Each row was made from one small tree. The marks that hang from a mark follow it in brackets, in the order of their numbers. Every link used is in the known rows. Write each row's tree.
Known rows
k681{k30{k986{k40 k340}}}: [ 0.08  0.22  0.14  0.01  0.22 -0.41  0.03  0.03  0.23  0.13  0.06 -0.01
  0.28  0.04  0.02 -0.14  0.01 -0.16]
k40{k986{k340}}: [-0.12  0.09 -0.46  0.01  0.17 -0.46  0.03 -0.09  0.31 -0.04 -0.06  0.14
 -0.48  0.14 -0.11  0.01  0.11  0.07]
k986{k40{k681{k30}} k340}: [ 0.20  0.08 -0.32  0.00  0.04  0.34 -0.14  0.02  0.10 -0.28  0.21  0.34
  0.14 -0.16  0.07 -0.33 -0.29  0.49]
k986{k40}: [-0.11 -0.22 -0.13  0.06  0.13  0.10 -0.15 -0.05  0.15 -0.10  0.43  0.25
  0.20  0.00 -0.27  0.01  0.04 -0.24]
k986{k30 k40{k681 k722} k340}: [ 0.26 -0.09 -0.07  0.34  0.04  0.84 -0.27  0.02 -0.59 -0.06  0.20  0.27
  0.46 -0.08  0.22 -0.27 -0.32  0.83]
k340{k722{k40} k986}: [-0.18 -0.05 -0.24 -0.17 -0.45  0.19  0.10 -0.06  0.04  0.16 -0.21 -0.36
 -0.44 -0.15  0.02  0.50  0.24 -0.02]
k40{k986}: [-0.26 -0.09 -0.10 -0.08  0.25 -0.41  0.03 -0.08  0.26 -0.01  0.02  0.08
 -0.27  0.18 -0.26  0.09  0.21 -0.44]
k722{k40{k681{k30} k986{k340}}}: [ 0.05 -0.25  0.03 -0.45 -0.08  0.08  0.11  0.06  0.18 -0.35 -0.01 -0.03
 -0.21 -0.22 -0.12  0.01 -0.16  0.37]
k30{k681 k986{k40{k722}}}: [-0.01  0.29  0.47  0.05 -0.12 -0.33  0.04  0.01  0.45 -0.27 -0.08  0.12
  0.34  0.12  0.11 -0.17  0.02 -0.12]
k681{k30{k986{k40 k340{k722}}}}: [ 0.06  0.18  0.03 -0.03  0.10 -0.34  0.10  0.04  0.15  0.24 -0.02 -0.05
  0.15  0.08  0.09 -0.17  0.02 -0.14]
k30{k681 k986{k40{k722} k340}}: [ 0.12  0.46  0.12  0.12 -0.21 -0.38  0.04  0.00  0.49 -0.28 -0.16  0.19
  0.14  0.07  0.26 -0.25 -0.08  0.38]
k40{k681 k722 k986{k30}}: [-0.11 -0.07  0.55 -0.09  0.24  0.57 -0.06  0.04 -0.49 -0.09 -0.19  0.08
  0.26  0.19  0.03 -0.20 -0.10  0.25]
k340{k722{k40{k681 k986{k30}}}}: [-0.11 -0.44 -0.10 -0.31 -0.32  0.33  0.23  0.08 -0.24  0.26 -0.08 -0.16
 -0.40 -0.02 -0.14  0.14  0.05 -0.27]
k40{k681 k722 k986{k340}}: [-0.08  0.30  0.05 -0.24  0.14  0.38  0.03  0.03 -0.08 -0.27 -0.33  0.22
 -0.20  0.13  0.08 -0.34 -0.19  0.88]
k986{k340}: [-0.04  0.38 -0.50  0.14  0.21 -0.43 -0.05 -0.04  0.24  0.16  0.14  0.03
 -0.36 -0.06 -0.23  0.18  0.10 -0.04]
k986{k30 k340}: [ 0.12  0.12 -0.30  0.48  0.25 -0.24 -0.17 -0.05 -0.29  0.37  0.22 -0.10
  0.00 -0.06 -0.08  0.23  0.07 -0.23]
k30{k681 k986}: [-0.06  0.46  0.49  0.07 -0.07 -0.82  0.12  0.04  0.60 -0.03 -0.10 -0.07
  0.09  0.08 -0.11  0.10  0.19 -0.89]
k681{k30}: [-0.15  0.20  0.17 -0.14  0.58 -0.53 -0.05 -0.07  0.13  0.08  0.18 -0.27
  0.23  0.01 -0.17  0.07  0.17 -0.65]
k722{k40{k681{k30} k986}}: [-0.04 -0.38  0.25 -0.53 -0.03  0.11  0.12  0.07  0.15 -0.34  0.05 -0.07
 -0.06 -0.18 -0.22  0.06 -0.09  0.00]
k681{k30{k986{k40}}}: [-0.02  0.10  0.38 -0.04  0.27 -0.39  0.02  0.04  0.18  0.14  0.12 -0.05
  0.41  0.08 -0.09 -0.09  0.07 -0.51]
k722{k40{k681 k986}}: [-0.08 -0.41  0.19 -0.44 -0.16  0.16  0.12  0.09  0.18 -0.28  0.08  0.06
 -0.21 -0.17 -0.37  0.17 -0.07 -0.04]

Write each row's tree
[ 0.15  0.38  0.04  0.18 -0.28 -0.53  0.05  0.02  0.63 -0.24 -0.08  0.21
  0.07  0.02  0.17 -0.17 -0.04 -0.04]  k30{k681 k986{k40 k340}}
[-0.05 -0.13 -0.07  0.03 -0.46  0.17  0.01 -0.11 -0.17  0.06 -0.22 -0.51
 -0.16 -0.16  0.28  0.49  0.21 -0.15]  k340{k722{k40} k986{k30{k681}}}
[-0.01 -0.54  0.29 -0.28 -0.13  0.28  0.06  0.08 -0.09 -0.17  0.12 -0.02
 -0.02 -0.17 -0.30  0.19 -0.07 -0.13]  k722{k40{k681 k986{k30}}}
[ 0.07  0.36  0.45 -0.12  0.14 -0.01  0.05  0.16  0.10  0.09 -0.02  0.04
  0.22 -0.09 -0.19 -0.10 -0.09 -0.54]  k40{k681{k30{k986{k340}}}}
[-0.15  0.16  0.53 -0.44  0.40  0.32  0.03  0.01 -0.17 -0.34 -0.30  0.02
  0.20  0.18  0.11 -0.40 -0.13  0.46]  k40{k681{k30} k722 k986}
[-0.17 -0.46 -0.27 -0.26 -0.23  0.06  0.22  0.01 -0.18  0.34 -0.03 -0.24
 -0.47  0.04 -0.14  0.20  0.16 -0.26]  k340{k722{k40{k986{k30}}}}
[ 0.17 -0.12 -0.32  0.42  0.17  0.45 -0.28 -0.08 -0.51  0.03  0.27  0.15
  0.38  0.01  0.23 -0.15 -0.16  0.85]  k986{k30 k40{k722} k340}
[ 0.28 -0.29 -0.42  0.32 -0.29  0.82 -0.11  0.06 -0.57  0.24  0.16  0.23
  0.11 -0.08  0.22 -0.21 -0.25  0.30]  k986{k30 k40{k681} k340{k722}}
[-0.14  0.02 -0.62 -0.07  0.01 -0.32  0.14 -0.07  0.20  0.12 -0.19  0.07
 -0.66  0.19  0.00 -0.03  0.13  0.10]  k40{k986{k340{k722}}}
[ 0.00  0.01  0.33  0.32 -0.04  0.68 -0.34 -0.07 -0.31 -0.18  0.04  0.01
  0.57 -0.10  0.17  0.18  0.00  0.17]  k340{k986{k30 k40{k681 k722}}}
[-0.04 -0.16 -0.48  0.16  0.04 -0.19  0.04 -0.08 -0.19  0.28 -0.13 -0.02
 -0.40  0.19  0.09  0.02  0.12 -0.05]  k40{k986{k30 k340{k722}}}
[ 0.08  0.62  0.14  0.16 -0.15 -0.87  0.12  0.03  0.65 -0.05 -0.19  0.00
 -0.12  0.03  0.06  0.03  0.09 -0.40]  k30{k681 k986{k340}}
[ 0.17  0.00 -0.44  0.18 -0.17 -0.18  0.02 -0.07 -0.23  0.14 -0.02 -0.31
 -0.25 -0.12  0.27  0.15  0.02  0.07]  k986{k30{k681} k340{k722{k40}}}
[ 0.06  0.24  0.05  0.22 -0.14 -0.07  0.05  0.10  0.20  0.23 -0.01  0.29
  0.10  0.10 -0.07 -0.12 -0.04  0.36]  k30{k986{k40{k722} k340}}
[ 0.17 -0.14 -0.40  0.20 -0.18  0.21  0.03  0.04 -0.48  0.45  0.04 -0.19
 -0.25 -0.13  0.03  0.19 -0.04  0.06]  k986{k30 k340{k722{k40{k681}}}}
[ 0.12 -0.46  0.28  0.30  0.05  0.69 -0.27  0.06 -0.46  0.03  0.44  0.24
  0.66 -0.07 -0.14 -0.05 -0.13 -0.47]  k986{k30 k40{k681}}
[ 0.01  0.35  0.09 -0.04  0.20 -0.57  0.14  0.04  0.16  0.38 -0.10 -0.21
  0.02  0.08  0.00 -0.04  0.11 -0.39]  k681{k30{k986{k340{k722}}}}
[-0.03 -0.22  0.05  0.01 -0.52  0.60  0.02  0.01 -0.37  0.24 -0.19 -0.37
 -0.11 -0.20  0.11  0.46  0.12 -0.18]  k340{k722{k40{k681}} k986{k30}}
[-0.21  0.13  0.41 -0.32  0.22  0.43  0.03  0.04 -0.11 -0.26 -0.24  0.17
  0.00  0.18 -0.08 -0.26 -0.09  0.40]  k40{k681 k722 k986}
[ 0.02 -0.36 -0.17 -0.15 -0.09 -0.25  0.04 -0.06  0.14 -0.26  0.08 -0.13
 -0.24 -0.14 -0.07  0.21  0.01  0.23]  k722{k40{k986{k30{k681} k340}}}
[-0.01 -0.05 -0.42  0.13  0.00 -0.35  0.04 -0.12 -0.03  0.04 -0.20 -0.07
 -0.38  0.17  0.27 -0.04  0.10 -0.05]  k40{k986{k30{k681} k340{k722}}}
[ 0.03 -0.21  0.26  0.25  0.23  0.29 -0.29 -0.13 -0.36 -0.30  0.28 -0.01
  0.71  0.06  0.25 -0.14 -0.05  0.15]  k986{k30{k681} k40{k722}}
